Known rows, with every way that one mark hangs from another:
V(Y(J Q)): [-16   4  12  -3  -5  -7  -2   1  23  11   3   6  10  -5   0  -8   4  -2
  16  -4 -15 -10  -8  -2 -15  -7  -2 -20  38   1 -16 -37  -8  12  17   3
  11 -10  -9  -5   5]
Y(F L(T(E)) Q V): [  0  27  -6   1 -23   5  -1   4  17 -13  -2   7  -8   7  -9   1  -7   1
 -17  -2   4   4  28  -6   0  -4 -23 -23 -22  -4   1  24  -5 -24 -19   1
   8  10   8   0  17]
N(T): [-10 -11   0   0  11  -9  -4  16  -2  23   8  -9   0 -11  -2   5   6   7
  19   5 -20  12 -28  15 -15   3   9  -3  14  13 -19 -23   7  37  22   1
  -9  -2 -18   5 -20]
H(T(E F N V)): [ 22   1  -7  14   4   2   7  -5 -20   6   6   1  -8   7  12   4   4  -9
  -5   5   9  -2  28   1  11  -7   0  14 -30   0   2  15   7  12 -10 -27
 -19   9  -3  14  -3]
W(H(T(N)) P): [-25 -30  -6  49  13   6  -6  11 -27  45   9  -9   0  28  -9   4  11   8
  24 -13 -16  18 -64  28  -7   2  24  13  15   3  -3  -8  32  25   9   4
 -16 -15 -33  13 -40]
F(Y(J L V)): [-12  16  -3  -9 -25   4  11  -1  11   4 -14   5  10 -12  -6  -4  -9  -3
 -15 -23 -11  -4  14 -15  -6  15  -1 -17  21  -5   1  -3  14 -12  11  17
  18  13  -2  -7  13]
Q(Y(F(T(H)) J L V)): [ -3  21  15  -7 -18  11  13 -12  18 -20 -23   9  10   1 -13 -15  -9   8
 -23  -9   3 -19  25 -21   2   9  -8  -7  18  -4  24  15   8 -27   5  23
  28   6  -1  -3  18]
V(T): [-14 -14   7  -5  14  -5  -3  17  -2  22   7 -14   5  -7  -1   9   1   7
  23  -5  -9  13 -35  17 -12  -3   4   2  25  10 -14 -25   8  24  20   5
  -9  -6 -22   3 -22]
W(H P): [-36 -40 -19  42  19   4 -10   7 -20  54  11 -20  11  23 -13  -4  10  16
  34 -13 -36  20 -85  25   0   5  29  10  36   5 -17 -23  31  23  14  19
  -8 -15 -19  -1 -30]
Q(Y(F V)): [-10  -1   7   8  -8   9  23  -6   9  12  -3   6  11   1  -1 -10  -4  16
   3   1 -22  -6  -6  -8  -8   1  -8  -3  28   1  -6 -18  18   6  17   7
  17   1  -7   8   7]
J(T(E F L V) Y(Q)): [ 26  16   9 -24 -10  -8  -2 -13   8 -23   7  -4   3   2   4  -3  13 -19
  -5   9   4  -7  31   1  14  -8  -6 -13 -30 -12   0   8 -37 -26 -37 -18
   3   6  34 -17  21]
H(T(F)): [ -7 -15  20   4   5  -5  12   4 -13  20  10 -10  13   7   2   1   9  17
  22   3 -17  -4 -18   6 -11  -4   0   7  18  11 -20 -11  16  32  13  -9
   8  -4 -28  14 -17]
Q(Y(E(T) F J L)): [-10  13  27  -9 -34   6  16 -16   7 -35 -20   4 -10   0  -2   1  -8  10
 -20  -3  14 -22  19 -17   4  -2 -22 -20  -2  10  19  15  -3 -20  -3   7
  40   5  -8  13  27]
N(T(E F H L V)): [ 26  -1 -29  -2  26 -11  -8 -15 -15  -8   3  -4  -4  -3  10   1   6 -10
 -12  17   8   7  18  -4  22   7  11  23 -28   0   1  20 -19   1 -11 -16
 -12   9  24 -12   4]
N(T(E(Y(J)) L)): [  3   2  -8 -14 -12 -12  -5 -10  -5 -22  -4  -5 -12 -14  10   1  -3 -14
  -8  12  11  -7  18   8  -3   0   2  -8 -20  15   7   7 -27  -5   3 -17
  17   0   0  -8  14]
J(T(L)): [ -3  -7  11  -3   6  -6  -4  14   0  12   3 -13   4 -10  -1  10   8   1
  13  -2 -10   7 -25  21   3   9   4  -4   3  -5  -6  -7  -2   6   0   9
  -1  -2  -3  -9  -9]
L(T(N) Y(E F)): [  2  -3   7  -2  -9   8  10   8   6 -28   1  -3 -11  -5  14   4  -7  19
  -4  15  12  -6   4  -8  -8 -18 -20  -5 -24   6   4  18  -2  -4  -3   1
  -5  -3  -4  13  12]
J(T): [ -9 -12  17  -5   6  -1  -4  17   1  22   9 -15   5  -9  -5   4   5   8
  22  -4 -18  10 -36  18  -7   3   2  -6  15   4 -11 -19  13  19  10  11
  -6  -3 -12   2 -18]
N(T(E F V(Y(J L)))): [ 24  15  -4  -9 -16 -10   4 -27   4 -34 -16   2  -9  -5  24   3   8 -14
 -14   2  10 -13  46 -15  10  -7   1  -8 -23  11  10  16 -32 -12 -17 -15
  12  16   4   3  26]
P(W): [-31 -31  -8  23  15   1   0  19 -18  47   6 -18  14   2 -13  -1   6  14
  31  -2 -26  12 -58  18  -5   8  23   7  37   1 -24 -28  30  33  15  15
  -5  -9 -15   7 -21]
V(Y(J L Q)): [-14  13  13   0 -13  -5   0  -1  26  -2  -7  12   7  -3   1   0   5  -5
   3 -11  -9 -16   3  -9 -12  -2  -3 -24  30  -5  -8 -26 -11   1   5  11
  24  -5  -5 -10  14]
T(E F H): [  0 -26 -13   3  24   6  -3  -5 -18  11  12  -7   2   9   2  -5  -5   8
   7  17 -10  -3 -17  -4  13   2   7  26   3   2 -13  -1  19  22   7   3
  -4  -5  12  -3   1]
H(T(E F)): [ -1 -15  10   3   2   1   8  -1 -21   8   9 -11   4  12   6   0  -1   7
  13   9  -8  -5  -4   8   0  -9  -1   7  -2   8 -14   2  12  22   2 -21
   4  -2 -19  13  -5]
E(Y(F J(T(H)) Q V)): [ -5  24  21 -23 -17  -1  -3 -15  23 -11   3  11   1  -7 -15 -19  -4   6
 -12  -3  10  -5  15 -25 -19   8 -26 -10   8   5  15   1  -5 -28   7  14
  24  -3  10  -1   4]
F(T(H) Y(L Q V)): [ -9  22  -3 -18  -6   1  -7  13  20  -4  -7  19  15  -2 -35 -15 -11   5
 -13  -9 -10  -2  18  -9 -15   7   3 -12  18 -14  -5  -5   5 -17   3  16
   5   5  13 -13  -2]
V(T(E) Y): [ -5 -16   4  -8  11  -2  -5   4  -2  -7  -1  -5  -4  -3  19   7  -9   1
  21   4   0   2 -17  16  -8 -17   3   2  13  11  -9 -25 -10  10   7 -11
  -5  -9 -14   7  -4]
V(T(H L N) Y(E)): [  6  -9  -5   0  25  -3 -11   4  -3 -23 -12  14 -19  -8  18  21 -13  -5
  -7   5  23  -3  -5  -3   6  -5   6  22  -9 -11   6  -4 -15  -8  -3   0
 -14  -7  12  -3   1]
V(T(E(Y(L)) F N)): [ 16 -11   4  -5 -17   2   2  -7 -10 -34  -6   8 -23   8  11  14   0  -1
 -15  18  23 -14  29  -2   1 -13  -3  12 -40  13   8  19 -14  -1 -13  -7
  14   4   7  12  12]
L(T(F H N V)): [ 25  -5 -19   7  25   1  -1   1  -3   6  11  -1  -2  -3   2   4  10   7
   0  10  10   9   6  -5  12   5   3  26 -18   6   4  16   2  11  -4   3
 -26   4  10   0 -12]
J(T(E H L N V(Y))): [ 30   4 -17   2  26   2 -13  -7  -2 -21  -5  11 -14  -7  21   9  -1 -20
 -12   5  23   2  17   5  21   6   7  19 -32 -15  22   8 -22 -20 -23  -6
 -24   0  30 -13   6]
J(T(V(Y))): [  6   1  10  -7  12  -5  -1   1  10   6   1  -4   7 -15  12   0   9   5
  23 -11 -11   5 -14   9  -7  -2   3  -5  17   4  -3 -28 -10  -1   0   1
  -9  -1  -6   1 -11]
P(W(H(T))): [-41 -30  -5  36  19   3   0  11 -29  53   7 -23  15  24 -15  -6  14  19
  40 -15 -24  20 -76  27 -13  11  25   6  39   2 -13 -19  39  25  12   1
  -5 -26 -37  11 -45]
W(H(T(E V(Y(Q)))) P): [-16  -8 -14  34  13  -3 -11 -10 -10  23   8   0   7  30   0 -12   7  -3
  26 -18 -13  13 -34  19  -7 -17  17  -4  21  -2  -5 -20  -6  -8 -11 -24
  -8 -16 -19   3 -21]
Q(Y(E F J L)): [-14   5  24   2 -27  10  19 -13   9 -21 -19   2   1   2   5  -4  -9   4
 -18  -9  -2 -26  12 -25  11  -4 -16 -14  13  -7  12   5   5 -17   2  12
  39   2  -3   6  34]

Rows:
[-11   0  25 -27 -25   1   0   6   3 -11  -2 -12   4 -16  -5  -6 -13  -2
  -3 -14  -3  -3  -2  -6   1  -4  -6 -18   8  -1   4  -3   1 -13   6   4
   8   2  -6   6   7] => F(Y(E J(T)))
[  0  -7 -16  -3  26   0 -18  11 -13  -2  -1  -8   1  -1  -9  -3 -13  -3
   0  10   0  -1  -6  19  17   4  13  12  -7 -10   0   9   1  -2  -2   3
 -12  -3  12 -19   0] => F(T(E H L))
[-19   8   1   5  -6  -1  -6  12   8   9  -1   9  -5  -3 -13   6  -7  -1
  -4 -10 -14  -4  -7  -6   0  -6  -4 -18  10 -17 -16 -13  10  -1  -3   8
   8   2   9  -6   8] => Y(E L Q)
[ 20  -3 -23   4 -16   5  10  -7 -11 -13  -6  14  -9   4   5   1  -8 -11
 -28  17   1  -7  43  -7  18   2   6  12 -36 -11  -3  24  -2  -7 -11 -13
  -2  17  28   0  26] => T(E F(Y(V)) L N)
[  8   0  16 -12  -8   3  -4   9  -3 -20  -5  -2 -18 -13   8  20  -4 -12
  -9   2   8  -7   0   9  10   0   0  -6 -29 -17   8   5  -7 -15 -20   4
  -9   2  22  -5  11] => J(T(L N) Y(E))
[ -6  12   9 -12  -1   4 -15   1   7  -8   5  -3   6   7 -22 -24 -12  -3
 -11   7   7 -11  18  -7   6  -4 -13  -8  -1  -3   7  12  -2  -9   6   7
   3  -7   6  -5  12] => Y(F(T(E H)) J Q)
[ 13   3 -17   3  31  -1  -9  -5   1  -1   1  18 -13 -11   8   6   3   4
   5   5  15   5  -1   3  -7   9   4  19  -3  13   8 -16  -1   9   5   4
 -24  -3   8   3 -17] => E(T(H N V(Y)))
[ 12  23 -12   1 -19   2  12  -9  -2 -21 -12   9 -10  -9  22   9 -12 -24
 -24  -2  24  -5  38  -2  -5  -3  -8 -13 -24 -10  19  27  -3 -20 -11 -20
  -2   8  -4  -9  16] => H(T(E L(Y(J V)) N))
[ 22 -17 -12   2  20   0  -8  -2 -18 -16   1   2 -14   9  10  15  -2 -11
 -14  22  25   1  11   1  22  -1   6  33 -35  -6   7  25 -10   6 -10  -6
 -14  -1  20  -5   3] => V(T(E F H L N))
[ 16   5  -5  -6 -20   2  11 -12  -4 -10  -5   5  -4 -10   4  -8  -6 -11
 -24  -4   5 -12  42 -28  19  -5  -2   3 -18  -5   6  16   0 -11  -2  -7
  -4  16  17  10  23] => T(F(Y(E J)) N V)
[ 19  12  -1 -11 -27  -2   2 -15  -3 -14  -9  -9  -9  -5   6   6  -3 -17
 -19  -1   7  -2  32  -4  23   2  -5  -9 -29  -5  12  36 -10 -26 -21  -6
   6  19  16  -7  23] => Y(J(T(E F L)) V)
[  9  -6   4  -4  23   0   5   1   4 -25  -2   4   0   1  17   4   2   7
  -8  18  24  -2  -5  -8 -10   3 -10  20 -10  -2  11   8 -13   1   6  11
  -1 -12   5  -8  -1] => V(T(H L(Y(F)) N))
[ -3 -13   4 -11 -12   0   3   1   0  -1  15   3  12  13 -12 -18  -2   1
   3  18 -17 -10  13  -4   0 -13  -1  -4   3  -1 -25 -11  -5  15   4 -15
  12  -2  10   3  14] => T(E F(Y(Q)))
[-10  -5   5 -11  -8   1   5  18   8  -7   0  -6  14  -3  -6   2   1  15
   9  -6 -10   2 -10   8 -10   5   0 -10  11   7  -7  -4  -2   6   4   9
  13  -2 -14  -1  -3] => F(Y(L(T)))
[  0  -2   4  18  11  -3   4  16 -12  16   2   3  -2  -2   5  15   5  -5
   3   0   2   0  -8  17  -4   7   4   7  -7  -8  -3  -3   7  20   5  -8
  -9  -3 -16   0 -14] => H(T(L N))
[ 22  26 -10   8 -19   8   1  -6   5 -24  -9  -3 -15  -2  12   4   0 -15
 -32  -8  29  -3  49 -10  23   4 -19  -7 -48   0  33  45 -12 -26 -23   3
  -6  14   7   2  24] => Y(F J L(T(E N V)))
[  1 -17   3   0  31   1  -8   9   3  -1   0  10  -6  -3  12  11  -2   5
  13   7  11   4 -23   3 -12  -2   8  24  15   5   0 -25  -1  20  17   9
 -18 -14  -6   5 -20] => V(T(H N) Y)
[  0  16  -3 -10  -7  -3  14  -9   8 -19  -6   3  -1  -8   9   1   0  18
  -4  11   5  -1   8  -2 -20   7 -20 -11  -8  13   0  11  -6 -14  -1   5
  13   5   2  -4   7] => E(T(L(Y(F V))))
[ 15   4 -14  -1  19  -2   2  -4   2  -3   2  -5   8   0   1   4  11  13
   1  -3   3   5   2 -11  11   9   1  17  -4   5   3  17  -2  -3 -12  11
  -2   6   7  -9  -5] => Y(L(T(F H V)))
[  7  20 -10   4  -4  -8  -7  15  14  10  -2  18 -12  -7  -9  17   1 -17
 -12  -2  10  15  16   7  -7   0  -1  -7 -11 -14  -4  -1 -11  -5  -2  -4
 -18   8  11  -9  -7] => Y(Q V(T(L N)))
[  2  -1 -16 -12  -1   4   0  -9   2   0  10  16   9  10 -15 -20 -13   0
 -11  13 -10  -2  20 -21   0  -1  -1   7   6  -9 -16  -2   7  -3   3  -7
   4   4  26  -4  11] => T(E F(Y(Q V)) H)
[ -6 -19 -16  44  13   4   7  -5 -33  41   4 -11   5  27  -8  -4  27   9
  18  -7  -6  15 -30  10   5   8  25  21   0  -1   0   8  27  15  -8  -9
 -19 -10 -16  18 -36] => P(W(H(T(F N V))))
[ -2   3 -19  -4  35  -4 -11  -1  -5  20  10  -2   2 -13  -7   0   1   9
  12  -3   2  16 -21   6  -6  16   3  13  13  14  -1 -14  13  12  11   8
 -19   0   2  -5 -26] => E(T(H V))
[  7  14  -8 -17  -7  -2  -8 -14   7  -5   2   5  -4   4  -9  -5 -11 -15
 -15   2  16   5  25 -19   4  -7  -9   0   0   0   3  14  -5 -14   0  -8
  -2   7  12  -5   6] => Y(J Q V(T(E F H)))
[-36 -32  -1  40  17   1  -5   8 -26  50  11 -20  12  27 -11  -3  10  17
  38 -19 -28  19 -80  29 -12   2  23   7  37   7 -12 -19  31  23  12   3
  -4 -18 -42   8 -42] => W(H(T) P)
[  5  26  14 -16 -38   1  -1   8  25   0   1  16  -1 -12 -20  -7  -2 -18
 -19 -10   3   5  31  -8 -12   3  -9 -26  -4  -9   8  -1  -3 -13   3   3
  -4  10   6   3   3] => F(Y(J(T(N)) Q V))
[ -6  17  11  -9 -27   2  16  -6  19  -8 -21   6   3  -9   1   9  -6  -9
  -9 -21   4  -1  11  -8  -7  -1  -3 -19  27   1  15  -5  -1 -16   5   6
  22   9 -15  -2   7] => Q(Y(J L V(T)))
[ -7   8  31 -16 -15  -8  -6   3  27  -1   3   1   7  -8  -2  -5   8  -4
  16  -6  -7  -6  -6   3 -16  -9  -8 -27  25   2  -4 -27 -19   0   5   3
  10  -9 -11  -1   0] => V(Y(J(T) Q))
[ 11   8   1 -17  -9  -9   7   4  17  -2  16   0  21   1 -14 -16  13  10
   9   5 -10   3  19  -5  -7 -11  -6 -10   5   7 -17  -4 -23   1  -3 -15
   2   3   1   2  -1] => L(T(F(Y(Q)) V))
[ 22  14  -1  -2   5  10  -9 -11  -3 -11   1  -3 -12  -4   7  -8  -3 -18
 -26  -3  28   2  27 -16  24  11 -15  11 -34  -5  35  28   1 -18 -10   8
 -19   5  18   2   9] => Y(F J(T(E H N V)))
